Each row was made from one walk, in order. Every step used is in the known rows, and no mark comes twice. Write each row's walk.
In the rows, 128 means zero.
Known rows
zata > nole > kobob > milik: [117 135 103 118  61  74 143 176  98 116 110 100 164 122  81 115 108  97
 110  79 131 165 137 146 116 136 105]
ragik > rusu: [135 141  80 113  77 101 124 125  77 146 129 131 128 171 132 145 102 134
 115  99 124 161 174 141 129 131 129]
veva > nomom: [130 136 110 104 127 112 159 105  93 126 146 121 143 157 118 119 118 122
  82 103 103 143 165 136 128 132 130]
mesel > zata > nole: [132 118 102 134  94 102 158 151  95 113 123 106 147 129 103 126  96 159
  98 101 100 112 111 108 125 116 128]
zata > nole: [123 145  98 117  98 107 145 137  97 115 122  94 138 114 100 134 114 145
 111 101 131 127 125 143 122 122 129]
kobob > nole > kigis > ragik > rusu > mesel > zata: [147 143  68 113  96 118 133 102  75 161 104 176 150 201 186  69 107 172
 111  86 122 211 203 110 121 146 126]
ragik > rusu > mesel > zata > nole > kigis: [148 135  63 119  51  64 134 132  86 114 119 101 135 173 117 128  94 183
 144  68 107 142 158 101 122 135 141]
milik > kobob > ragik > kigis: [138 162  87 124  49 114 142 152  84 123 116 163 142 161 137 116 142 107
 123  75 120 164 154 140 125 143 103]
nole > zata: [109 123  81 138  97 130 123 149  84 149 121 126 132 147 103  94 133 100
  88 107 130 130 153 141 144 127 148]
nole > zata > mesel > rusu > ragik > kobob > milik: [ 72 117  98 155  68 138  59 102  94 164 143 130 166  64 128  37 155  98
  53  86 169 129 128 140 166 139 158]
kobob > ragik > rusu: [136 166  94 128  84  99 115 122  78 137 121 147 132 189 130 127  99 111
  97  98 117 171 182 137 113 127  94]
rusu > mesel: [140 153  95 103 132 114 133 109  97 127 112 125 130 141 116 102 137 128
 131  74 154 162 152 147 135 151 143]
mesel > zata: [144 114 103 125 111 116 145 140  94 129 128 144 147 149 125 109 102 136
  96 103  99 137 134 114 129 121 130]
ragik > rusu > mesel > zata > nole > kobob > milik: [134 118  86 130  40  39 152 166  78 123  93 103 158 174  91 124  87 126
 125  42 116 174 154 101 136 157 112]
zata > nole > kigis > ragik > kobob > milik: [118 148  87 112  78 116 118 147  88 128 150 105 202  86 144  59 117 163
  84  73 187 148 152 169 136 118 147]
nole > nomom: [124 143  81 144 101 112 120 111  95 148 125 171 135 149 112 110 125 111
 121 100 155 135 148 140 128 115 144]
ragik > kigis: [124 130  78 121  92 141 129 141  80 137 111 137 149 140 115 126 128 123
 122  80 147 149 137 151 147 134 137]
zata > mesel: [112 143  97 118  88 143 108 102  99 124 123 126 131 108 107 102 126 117
 101 123 120 150 145 162 119 125 118]
zata > mesel > rusu > ragik > kobob > nole: [101 141 108 140 116 161  82  59 104 165 137 176 130  66 165  68 156 130
  87 112 150 176 140 127 125 142 131]
rusu > ragik: [121 144 105  83 118 123 106  99 109 135 133 122 160 113 142  83 129 121
  94  88 130 145 131 145 133 135 132]
ragik > kobob > nole: [137 124 108 136 145 157 141 127  82 156 144 172 133 118 153 107 141 111
  96  98 156 196 173 133 128 130 129]
nole > nomom > veva: [ 93 134  88 158  86  91 125 122  66 155 140 146 122 146 121  84 133  99
 122  97 157 141 170 136 154 128 149]
kigis > ragik: [120 157  89 100 122 135 132 114  92 146 116 144 162 134 145  73 115 156
  89 106 150 146 151 165 131 130 137]
kobob > milik: [130 135 117 106 104 118 125 143  93 127 132 115 168 132 125 106 120  92
  87  88 149 168 150 154 135 127 121]
ragik > rusu > mesel > zata > nole: [140 129  80 129  77  73 153 126  76 123 107  97 132 169 110 144  93 174
 126  65 115 135 143  97 140 142 138]
zata > mesel > rusu > ragik > kobob: [100 143  95 130  96 134  73  65 110 151 144 153 137  57 141  69 144 150
  96 100 153 129 120 142 137 140 153]
milik > kobob > ragik > rusu > mesel > zata: [166 157  90 126  53  63 153 129  79 125 117 160 123 211 153 114 114 133
 125  62  90 174 182  91 122 159 106]

Which walk is each row?
[136 126  85 129  87  63 165 154 100 112  89 119 133 144  75 103 108 145
 142  63 106 145 125 102 119 154 126]
rusu > mesel > zata > nole > kobob
[135 161  80 131  58  70 122 147  81 140 104 168 125 199 108 116  96  92
 117  92 100 189 192 135  97 141  78]
nole > kobob > ragik > rusu
[ 77 122  81 163 110 200 110 106  65 181 121 167 149  98 146  33 155 113
  48 124 164 179 178 154 149 130 138]
kigis > ragik > kobob > nole > zata > mesel
[ 99 157  98 115  84 126  74  61 119 140 121 139 133  83 133  77 134 142
  98 118 122 129 116 144 122 139 134]
zata > mesel > rusu > ragik
[ 88 123  81 147  71 152 101 123  85 141 117 117 126 119  90  80 138  93
  79 127 118 133 150 154 138 124 134]
nole > zata > mesel
[150 126 102 118 129 108 148 121  95 125 110 137 138 154 120  95 118 141
 119  72 122 148 137 111 138 145 142]
rusu > mesel > zata
[145 132  91 126 119 149 123 131  90 148 157 174 134 123 160  94 141 119
 114 101 147 201 187 137 111 122 131]
ragik > kobob > nole > kigis
[ 98 121  83 155 136 179 134 131  63 189 125 176 154 125 160  44 149 119
  56 103 176 177 179 140 153 132 151]
kigis > ragik > kobob > nole > zata
[120 142  83 120  70  78 149 161 100 120 105 116 131 124  77 125 110 127
 132  94 113 145 133 142 105 136 114]
zata > nole > kobob
[ 87 131  88 180  86 157 102 104  88 171 101 167  99 126 116  87 150 101
  81 149 120 163 157 125 120 132 127]
kobob > nole > zata > mesel > rusu
[108 137  95 157  61  97 156 131  63 167 146 181 104 158 169  92 161  83
 131 107 134 192 199 114 137 143 130]
milik > kobob > nole > nomom > veva
[ 87 134  74 169  66 131  92 111  94 156 109 143 105 118  92  85 137 119
  91 137 122 115 137 140 132 130 150]
nole > zata > mesel > rusu
[132 152  80 109  71  98 126 143 106 108 136  98 139 120 108 119 113 154
 128 104 122 131 139 148 105 113 132]
zata > nole > kigis
[127 142  87 103  95 129 106 139  90 143 156 144 200 108 165  41 124 140
  82  76 186 171 174 175 138 125 148]
nole > kigis > ragik > kobob > milik
[124 140  99 126 153 171 141 111  75 173 131 183 159 115 177  66 137 143
  77 100 175 194 176 149 134 133 135]
kigis > ragik > kobob > nole
[131 163  52  94  61 106 107 116  83 152 130 146 155 173 163  89  97 173
 112 105 133 164 193 162 118 127 137]
nole > kigis > ragik > rusu
[150 159  78 135  55  61 126 129  86 105 112 118 137 192 117 109  90 160
 125  68 100 152 165  99 107 131 107]
kobob > ragik > rusu > mesel > zata > nole > kigis
[138 140  72 112 100 101 140 103  71 154 100 146 156 185 155  83  94 184
 105  69 134 158 168 118 150 153 145]
kigis > ragik > rusu > mesel > zata
[147 136  82 117  86  84 142 134 104 100 119 103 141 138 105  98 112 172
 138  74 112 129 131 111 117 131 142]
rusu > mesel > zata > nole > kigis
[140 173  78 124  76  61 123 127  84 135  86 160 118 203 103 104 112  99
 140  61 123 203 196 132 108 165  91]
nole > kobob > ragik > rusu > mesel
[ 76 110  98 148 107 190  85  91  82 168 140 145 147  77 144  42 168  82
  52 106 144 175 157 133 150 134 132]
rusu > ragik > kobob > nole > zata > mesel
[123 143  86 116 132 142 130 118  83 156 139 158 167 106 153  67 125 162
  87  88 180 148 155 162 147 132 155]
kigis > ragik > kobob
[114 148  78 152  85  98 133 120  95 132 119 133 137 127  92 128 116 133
 124  98 156 111 125 134 125 109 143]
zata > nole > nomom
[124 140  57 123  58  58 158 137  77 141  78 131 152 176 111  91  84 188
 127  61 118 153 155 111 130 161 130]
kigis > ragik > rusu > mesel > zata > nole > kobob
[148 174 108 113  74  97 144 140  99 117 134 158 128 157 143 105 135 105
 110  99 105 163 164 137 104 137  99]
milik > kobob > ragik
[ 91 106  91 174 104 188 111 120  71 166 133 156 124 100 122  72 161  82
  67 122 144 180 175 137 142 126 131]
ragik > kobob > nole > zata > mesel
[124 131 102  99 129 133 104 105 100 143 158 134 164  86 151  76 139 130
  93  71 159 143 136 143 150 137 151]
rusu > ragik > kobob
[127 138  80 155  67  80 154 162  86 107  64 141 148 168  69  96 112 125
 135  40 116 155 121 102 125 156  97]
rusu > mesel > zata > nole > kobob > ragik > kigis
[110 134  85  95  95 142 103 112  94 140 117 127 170 116 137  94 137 123
 107  64 147 146 120 147 155 141 137]
rusu > ragik > kigis
[ 98 136 114 127  85 130  66  81 107 147 148 135 170  54 145  58 141 120
  74  84 171 148 124 147 147 140 142]
zata > mesel > rusu > ragik > kobob > milik
[ 93 109  91 181  67  73 152 144  64 137 134 121 134 139 105  95 107 133
 110  94 125 104 135  94 154 117 146]
mesel > zata > nole > nomom > veva
[147 146 106 110  88 126 162 137  92 143 134 165 118 148 168 125 150 107
 119 113 108 201 176 127 108 143 110]
milik > kobob > nole
[132 134  98  99 124 151  98 102 103 150 163 163 158 100 183  61 151 119
  99  87 148 197 170 134 118 129 131]
rusu > ragik > kobob > nole > kigis
[126 130 105 110  76  88 130 167  98 132 116 137 163 142 102  97 115  74
 108  82 130 187 159 153 119 142 105]
nole > kobob > milik
[111 155  79 147  52  93 138 171  85 116  82 137 146 148  70 117 114 107
 126  70 124 157 132 139 110 138  87]
zata > nole > kobob > ragik > kigis
